Each row comes from the steps of one walk. Every step used is in the known rows, and no mark comes twice. Write the walk behind each row, first mark first.
Known rows:
zuta -> bigol -> sekig: [-3 -5  0  4  8  1 11  4 -9  1 11  0  4  2 12 10  6 -1 -2 -2  4]
napaku -> bigol -> sekig -> zuta: [ -1   1   1   9  10   0 -12 -12  -1  -5  16  -1   8  -3   9   3   0   2
  -6   1   7]
zuta -> bigol -> napaku -> zatib -> tilu: [ -1  12  -3   1   8  -3   6   4  -2  -9 -22  -4  -3   3   7   9   4  -2
   0  -3   8]
napaku -> bigol: [ 1  0  4  8  8 -3 -8  0  3 -1 16 -1  4 -1 -6  3  0  4 -2 -1 11]
tilu -> bigol: [  1  -4   5   5   7   1  -2   5   6   2 -10   1   5  -1   9   2   6   3
   6  -1   7]
sekig -> zuta -> bigol: [ -2  -7  -1   5  11  -2   3  -1   3  -2 -15  -5   7  -2   7   7   7   0
   3  -9   6]
napaku -> zatib -> bigol -> sekig: [  3  12  -2   2   6  -4  -4   4 -10  -3  33  -2   2   2   2   2   7   4
   4   2  11]
tilu -> bigol -> napaku -> zatib: [  4   8   0   1   6   0  -4   3   9  -7 -26  -2  -3  -2   6   1   5   0
  -3  -3   6]
tilu -> zatib -> sekig -> zuta -> bigol -> napaku: [ -5   1  -2  -1  -1   4   8  -9   8   2 -21  -6  -1   1  -7   9   5  -3
 -10  -4   4]
bigol -> napaku -> zatib: [ 2  8 -3  1  3 -5 -8 -4  3 -5 -7 -6 -6  1 -4  2  5 -3  0 -7  9]
zatib -> sekig -> zuta -> bigol -> napaku: [ -8  -1  -4   0   3   1   1 -11  14  -3 -23  -4   2  -1  -7   9   7  -4
   1  -7   1]
tilu -> bigol -> napaku -> zatib -> zuta: [  3  13  -1  -1   4   0  -6  -3   7  -7 -32  -2  -2   0   7   1   3   1
   2  -1   5]
bigol -> sekig: [-3 -3  1  8  5  1 -5 -7 -5  2 25  1  4  2  9  5  6 -1  4  0  7]
zuta -> bigol: [-2 -7  1  4  8 -1 11  8 -1  2  0 -3  4  1  3  9  7  0  1 -7  8]
tilu -> zatib -> bigol -> sekig -> zuta: [-1  3 -2  7  5  6  6 -6 -6  4 13 -4  4  2  3  5  4  3 -7  3 11]
napaku -> zatib -> sekig -> zuta -> bigol: [-1  6  0 -3  3 -9 -9 -2  0 -4  6 -5  4 -1 -2  4 10  0  6 -5  2]
sekig -> zuta -> bigol -> napaku -> zatib -> tilu: [ -2  10  -5   3  11  -3  -1  -7   2 -12 -36  -6   1   0  11   8   5  -3
   4  -6   8]
napaku -> bigol -> sekig: [ 0  2  3  8  8  0 -9 -5 -4 -2 29  2  5 -1  5  4 -1  3 -7  4  8]
sekig -> zuta -> bigol -> napaku -> zatib: [  1   3  -5   0   9  -4   2  -3   4  -9 -29  -8   0  -2   5   6   6  -4
  -4 -11   6]

Write each row's walk:
[ -2   2   1   1   1   3  11  -4 -14   6   1  -1   2   6  10  11   3   0
  -6   3   6] => tilu -> zatib -> zuta -> bigol -> sekig
[ -2   4  -2  -1   1   4  15  -5  -3   3 -27  -5  -3   5   0  11   2  -2
  -8  -3   7] => tilu -> zatib -> zuta -> bigol -> napaku
[ -3   4  -6   5   6   5   7  -1  12  -1  -8  -5  -2   2 -12   4   2   1
   4  -5  13] => zatib -> bigol -> napaku
[  1  10  -1  -2   3   0 -11  -6  14  -8 -28  -3   0  -3   3   0   7  -1
   0  -2   2] => tilu -> bigol -> napaku -> zatib -> sekig -> zuta
[ 4 10 -1  2  6 -6 -4  8 -4 -2 24 -5  1  2 -7  1  7  5  8 -2 13] => napaku -> zatib -> bigol
[  3   9   0  -2   5  -9  -2   3 -10  -4   0  -4   1   4   4   6   6   2
   7  -3   6] => napaku -> zatib -> zuta -> bigol
[ -3  -3  -1   9   8   1 -10 -15  -3  -1  11  -1   7  -1  14   3   7  -1
   5  -2   7] => bigol -> sekig -> zuta
[  1   5  -3  -1   6  -4   8   7   0  -6 -17  -6  -4   1   0   7   5  -4
  -5  -7   6] => zuta -> bigol -> napaku -> zatib
[ 0  2  1  5  3  4 10  5 -2  7 13 -5  1  4 -9  4  4  5 -2 -1 14] => tilu -> zatib -> bigol
[ 3 12 -3  3  8 -4 -8 -3 -7 -6 23 -5  5  0  6  1  7  4  4  0 10] => napaku -> zatib -> bigol -> sekig -> zuta
[  3  11   1   1   2  -9 -15  -5  -6  -2   9  -3   1   3   1   2   6   2
  13  -2   9] => napaku -> zatib -> zuta
[-6 -4 -1  0  4 -2 -1 -8  9  0 -3 -3  7  0 -3  8  9  0  6 -4  1] => zatib -> sekig -> zuta -> bigol
[  2  16   2   5   9  -4 -16  -6  -8 -10  -6   1   7   0  27   2   7   3
   9   7   7] => napaku -> zatib -> tilu -> bigol -> sekig -> zuta
[-2  7 -3 -5  2 -3  5  3  5 -5 -9 -5 -4  1 -7  8  6 -4 -3 -5  3] => zuta -> bigol -> napaku -> zatib -> sekig
[-4 -2  1 -1  0  1  5 -5  1  5 -1 -4  4  1 -4  9  7  0 -5 -3  4] => tilu -> zatib -> sekig -> zuta -> bigol
[  1  10   0  -3   1  -1  -7   0  12  -6 -20  -1  -2  -1  -2   1   6  -1
  -1   0   3] => tilu -> bigol -> napaku -> zatib -> sekig
